Each row was made from one small tree. The marks that hang from a mark follow it in brackets, in the order of their numbers. Every link used is in the known rows. Write each row's tree.
Known rows
z621[z855 z988[z83[z171] z721]]: [ 0.67  2.59 -0.81  0.92 -1.05  0.70 -0.67  0.98  1.36 -0.34  1.60 -1.44
 -0.24 -0.55 -1.66 -0.34  0.38 -1.19 -3.69  1.87 -1.88 -0.67  0.69  0.88]
z621[z855[z988[z83]]]: [ 1.06  1.11 -0.61 -1.14  0.88  0.38 -1.01 -1.08  0.68  0.25  2.69 -2.55
  0.23 -0.61 -1.21  0.81 -0.19 -2.04 -2.31 -0.03  0.28  1.21  2.36 -0.05]
z336[z171 z988[z621 z721]]: [-0.08  1.56 -0.05 -0.92 -1.95 -0.40 -0.16  0.72  0.34 -2.19 -4.37  2.55
  1.15  2.04  0.02  0.56  0.88  4.16  2.43  0.75  1.67 -4.09 -1.74 -0.08]
z621[z988[z83 z721]]: [-0.53  2.30 -0.47  1.14 -0.79 -0.16  0.28  0.48  2.34 -1.41  2.01 -1.85
 -0.02  0.02 -0.20  0.83  0.80 -1.37 -0.18  1.07  0.39 -1.60  1.30  0.60]
z621[z855[z336[z171] z988]]: [ 0.51 -1.14 -0.52 -3.10  1.14  0.88 -1.00 -3.78 -1.19 -0.25 -0.48  0.09
 -0.41 -1.77 -0.98 -1.24 -0.38  0.30 -1.88 -3.12 -0.16  1.37  1.40  0.76]
z988[z171]: [-1.32 -1.77  0.97  2.76  1.31 -0.08  1.03  1.00  1.12 -3.36  1.89 -0.84
 -0.37 -1.07  0.71  1.20  0.40 -1.17  2.48  3.11  2.24  0.56  0.36 -0.56]
z336[z171 z621 z855]: [-0.51 -3.15  0.67 -0.32  0.27  0.55 -0.61  1.07 -2.67 -3.32 -7.01  2.34
  0.67  0.03  2.04 -0.74 -0.28  4.85 -0.30 -0.35  1.42  1.42 -3.80  0.21]
z988[z171[z621 z855] z721]: [-1.15  0.04  0.22  0.95  0.65 -0.03  2.55  0.80  1.13  3.10  3.32  0.19
  0.38  3.40  4.36  2.15  0.77  0.33  2.16  1.04 -2.55 -0.65  0.14 -0.44]
z336[z855]: [-0.55 -3.65  0.60  0.69  1.29  0.21  0.13  0.69 -0.98 -1.20 -1.10  0.46
  0.01 -0.70  0.22 -0.02 -0.38  0.55  1.12  1.19  2.27  1.37 -1.19 -0.76]
z336[z855 z988[z83[z621] z721]]: [ 0.94  2.70 -0.46 -0.85 -3.01  0.22 -1.01  0.51 -0.90 -0.05 -5.18  1.81
  1.29  1.23 -1.62  0.44 -0.27  1.91 -2.10  5.01  0.82 -1.49 -2.09 -0.37]
z336[z855[z988]]: [-0.27 -2.64 -0.26 -1.85  0.91  0.62 -0.38 -1.23 -0.62 -0.70 -0.74 -0.05
 -0.26 -0.97  0.10  0.43 -0.91  0.12  0.47 -0.85  1.28  1.09  0.17 -0.04]
z721[z336 z621[z988]]: [ 0.81 -3.32  0.14  2.31  1.71 -0.54  0.61  3.82  1.08  0.08  1.72 -2.51
 -1.56 -1.91 -0.18 -1.27  0.78 -1.23  0.10 -5.33  1.74  1.25  0.42 -0.39]
z721[z621]: [ 0.02 -4.57  0.91  2.06  2.58 -0.61  1.10  1.78  1.06 -1.70  2.28 -0.12
 -0.21 -0.18 -0.08  0.38 -0.26 -0.61  1.43 -0.84  2.39  1.34  0.29 -0.70]
z621[z855 z988[z171 z721]]: [-0.38  1.46 -0.79  0.63  0.65  0.72  0.58  1.22  2.09 -1.58  1.04 -2.90
 -0.72 -0.42 -0.30 -0.81  1.35 -1.00 -2.75 -2.58  0.73 -0.92  1.02 -0.02]
z988[z83 z171 z721]: [-1.68  3.33  0.42  1.18 -0.71 -0.62  0.03  0.97  2.43 -4.78  1.33 -0.19
  0.90  1.27  0.59  1.51  0.29 -1.23  2.78  3.72  1.18 -1.69  1.03 -0.25]
z171[z621[z855]]: [ 0.85 -3.64 -0.17  2.10  2.49  0.26  1.48  0.15 -1.11  4.17  3.17 -1.70
  0.01  0.39  0.41  0.46  0.44 -0.77 -2.58 -0.61 -0.50  1.44  0.23 -1.28]
z721[z336[z855]]: [-0.08 -3.78  0.14  1.00  1.01 -0.28 -0.29  2.68 -1.50 -0.29 -1.67 -0.24
 -0.42 -1.15  0.12 -1.17  0.19  0.10  2.22 -1.40  2.51  1.73 -1.44 -1.24]
z171[z855[z988]]: [ 0.25 -2.72 -0.28 -0.50  1.51  0.68  1.64 -0.93  1.14  3.07  3.90 -1.11
 -0.55  0.09  2.20  2.01  0.17 -0.76  1.77  0.20 -0.60  2.08  1.50  0.71]
z171[z621 z855[z336]]: [-0.36 -3.06  0.50  0.47  1.66  0.03  2.21 -2.24 -1.20  6.63  4.10  0.67
 -0.36  1.18  2.49  0.84 -0.31 -0.93  1.56  0.06 -2.72  2.15  0.47  0.05]
z721[z621[z855 z988[z83 z171]]]: [ 0.44  3.36  1.07  0.57  0.79 -0.16 -1.31  2.82  2.17 -2.40  1.72 -3.28
 -0.46 -0.88 -0.74 -0.54  0.40 -1.52 -4.10 -2.65  0.17  0.46  1.57 -0.26]
z855[z336 z988[z171[z621] z721]]: [-1.63  1.31 -0.75 -2.43 -0.03  0.02  1.16 -4.63  0.47  0.52  2.08  0.85
 -0.12  1.04  0.89  0.52 -1.03 -1.60  1.39 -2.08 -2.08 -1.49  1.85  0.40]
z83[z171[z621[z855[z336] z988]]]: [ 0.70 -1.76 -0.37  1.03  0.69  0.98  0.52 -2.29 -1.78  5.19  2.77 -0.74
 -1.45 -2.11 -1.36 -1.43 -0.58 -1.59 -4.70 -0.87 -3.86  1.59  0.32  0.72]
z171[z621[z988]]: [ 0.05 -2.82 -0.04  2.95  1.13  0.41  1.95 -0.22  0.06  3.68  3.77 -2.41
 -0.96 -0.97  1.33  1.16  0.69 -0.86 -1.59 -0.11 -0.93  0.19  0.42 -0.03]
z855[z336[z171 z988]]: [-0.48 -1.80  1.24 -0.52 -0.89  0.31 -0.92 -2.25 -1.87 -0.66 -2.37  1.87
  0.17 -1.72 -0.97 -0.61 -0.22  2.49  2.21  1.99  1.42 -0.33 -0.15 -0.22]
z83[z171[z621[z855[z336 z988[z721]]]]]: [ 0.46 -0.61 -1.65 -2.58  0.19  0.89  0.48 -4.56 -1.06  4.01  2.19  1.39
 -0.18  0.52 -1.33 -0.72 -1.62 -1.27 -2.47 -2.06 -4.30  0.05  1.16  0.63]

Write each row's tree
[-0.17  2.95  0.50 -2.02 -2.12 -0.35  0.20 -2.56 -0.79  6.87  1.45  1.44
  1.32  3.31  1.01  1.06 -0.61  0.58  1.83  1.47 -3.50 -1.23  0.82 -0.31] : z171[z621 z855[z336[z988[z83 z721]]]]
[ 0.46  3.16 -1.48 -3.75 -0.11  0.01 -0.53 -4.67 -0.32  3.76  2.46 -0.29
  0.71  1.83 -1.06 -0.28 -1.09 -2.14 -2.72 -3.41 -3.08 -0.61  2.49  0.17] : z171[z621[z855[z336 z988[z83 z721]]]]
[ 0.80 -3.04 -0.06  0.89  1.43  0.73  0.01  1.15 -1.81 -1.55 -3.73  0.01
  0.45 -0.09  0.88 -0.87  0.64  3.11 -2.72 -1.58  1.09  2.01 -2.05  0.14] : z336[z171 z621[z855]]
[-0.03  4.38 -1.20 -1.46 -2.14 -0.60 -0.22 -1.10  2.27 -2.71  0.42  2.18
  0.62  1.71 -0.79  1.73 -0.78 -0.95  1.53  2.92 -1.67 -2.79  0.24  1.66] : z855[z988[z83[z171] z621 z721]]
[-0.31 -0.85  0.92  2.12 -0.66 -0.29 -0.27  3.01 -0.18 -0.77 -0.57 -1.48
 -0.30 -1.71 -0.37 -0.23  0.69  0.12  3.70  1.37  2.58 -0.10 -0.16 -1.66] : z721[z336[z988[z171]]]
[ 1.83 -0.39 -1.06  0.39  0.23  1.18  0.11 -1.76 -1.31  1.12 -2.07 -0.57
 -1.57 -2.99 -1.38 -1.77  1.06  0.40 -7.18 -0.60 -0.50  1.60 -0.98  1.61] : z83[z621[z855[z336[z171]] z988]]
[-0.42  4.95  0.07 -1.57 -3.77 -0.81 -1.19 -1.97  0.09 -1.03 -2.44  3.86
  1.00  1.26 -3.05 -0.24 -1.32  0.09  2.45  4.12 -0.99 -3.33 -0.81  0.76] : z855[z336[z988[z83[z171] z621 z721]]]
[ 0.37 -4.17  0.72  0.30  1.82 -0.90 -0.48  4.05 -0.95 -1.07 -1.98  0.30
 -0.36 -0.39  0.04 -1.84 -0.37  0.52  1.68 -4.62  2.38  1.89 -1.32 -1.46] : z721[z336[z855] z621]
[-1.18 -0.28  0.33 -1.89  0.35  0.62 -0.55 -0.66  0.15 -3.17 -1.36 -0.12
 -0.31 -1.04  0.83  0.50 -0.86 -0.02  0.85 -0.08  1.17  0.42  0.19 -0.13] : z336[z855[z988[z171]]]
[-1.13  5.02 -0.23 -0.83 -2.14 -0.39 -1.87  3.31  1.01 -3.06 -2.81 -1.45
 -0.27 -0.15  0.67 -1.23  0.72 -0.36  0.55 -2.00  0.38 -1.68 -0.35 -0.30] : z621[z988[z83 z171 z721[z336[z855]]]]
[ 1.67 -2.56 -1.11  1.21  1.67  0.44  1.14 -1.95 -1.29  1.82  0.18 -0.12
 -0.93 -1.88 -2.48 -1.24  0.02 -2.23 -4.62  1.11  1.05  3.01 -0.49  0.43] : z83[z621[z855[z336]]]
[ 1.09  1.46  0.68 -0.35  0.19  0.08 -1.71 -0.30  0.31  0.12  1.60 -0.48
 -1.03 -2.13 -3.07 -2.15 -1.20 -2.08 -4.48 -1.67 -2.16  1.65  1.12  0.87] : z721[z621[z855[z336] z988[z83[z171]]]]
[ 0.27  3.17 -0.47 -1.12 -0.51 -0.88 -0.25 -1.06  1.79 -1.63  1.28 -0.23
  0.31  0.64 -0.22  1.86 -0.29 -1.69  1.16  0.91  0.73 -1.28  0.94  0.93] : z855[z988[z83 z621]]
[-0.51 -2.34 -0.76 -0.17  0.26 -0.41  0.01  2.54 -0.68 -1.03 -2.57  0.49
  0.09  0.55  0.24 -1.44  0.30  0.56  2.61 -2.61  2.15  0.06 -1.36 -1.07] : z988[z721[z336[z855]]]
[ 0.55  1.57  0.27  2.06 -1.25 -0.31 -0.74  2.13 -0.75  2.18  0.78 -1.95
 -0.38 -0.83  2.39  0.57  1.55  1.07 -0.90 -0.42 -2.21 -0.71 -0.05 -0.06] : z721[z336[z171[z621[z988[z83]]]]]
[ 0.42 -3.04  0.56  1.52  0.87  0.00  0.71  3.24 -0.48  1.65  0.47 -0.11
 -0.32 -0.11  3.51  0.47  1.71  2.01  3.37 -0.01 -0.08  1.82 -0.71 -0.05] : z721[z336[z171[z855]]]
[ 0.96 -2.89  1.40  0.78 -0.09 -0.57 -1.10  3.89 -0.92 -0.84 -2.76  0.54
  0.10 -0.78 -0.01 -0.97  0.54  3.45  2.45 -2.29  2.05 -0.09 -0.83 -1.32] : z721[z336[z171 z988] z621]
[-0.93  4.49 -0.13 -1.31 -0.29 -0.36 -0.48 -2.11 -0.08  0.91  1.42  0.07
  0.91  2.11 -0.27 -0.37 -0.38 -1.91 -1.56 -0.68 -2.21 -1.06  1.41 -0.75] : z988[z83 z171[z621[z855[z336]]] z721]
[-0.37  3.42 -0.32  1.08 -1.72 -1.00  0.14  0.93  1.73 -3.18 -0.02  2.57
  0.92  1.99 -0.64  1.30 -0.23 -0.54  2.25  4.84 -0.63 -2.64 -0.99  0.93] : z988[z83[z171] z621 z721]
[-1.49 -0.13  0.08 -1.53  0.69  0.21  0.23 -3.73  0.69 -2.50  1.76 -0.02
 -0.81 -1.98 -0.44  0.07 -1.01 -2.49  2.10 -0.25  0.70  0.68  2.02  0.65] : z855[z336 z988[z171]]
[-0.12 -2.01 -0.39  0.38 -0.83  0.24  0.93  0.27 -0.62 -0.44 -3.58  0.89
  1.02  1.43 -0.55 -0.19 -0.18  2.56  1.31  0.02  2.06 -0.79 -1.70 -0.33] : z336[z621 z988[z721]]
[-0.54  5.38  1.33  0.45 -2.29 -1.07 -1.21  1.37  1.13 -2.76 -1.61  0.12
  0.93  0.76 -0.67  1.44  0.25  0.27  2.42  4.25  1.78 -2.78 -0.39 -0.53] : z336[z988[z83 z171 z621]]
[ 0.17  4.54 -0.83 -1.54 -1.31 -0.81 -1.01 -1.51  0.33 -1.19 -0.75  2.68
  0.66  1.43 -2.85 -1.29 -0.86 -1.67 -0.87  0.92 -1.50 -1.47 -0.43  0.99] : z988[z83[z171] z621[z855[z336]] z721]
[ 0.56 -2.23  1.15  0.10 -0.84  0.80  0.27  1.27 -1.93  2.03 -4.33  1.24
  0.85  1.03  2.95  0.74  0.64  5.59  1.16  1.32 -0.37  1.16 -2.55  0.34] : z336[z171[z855] z621 z988]
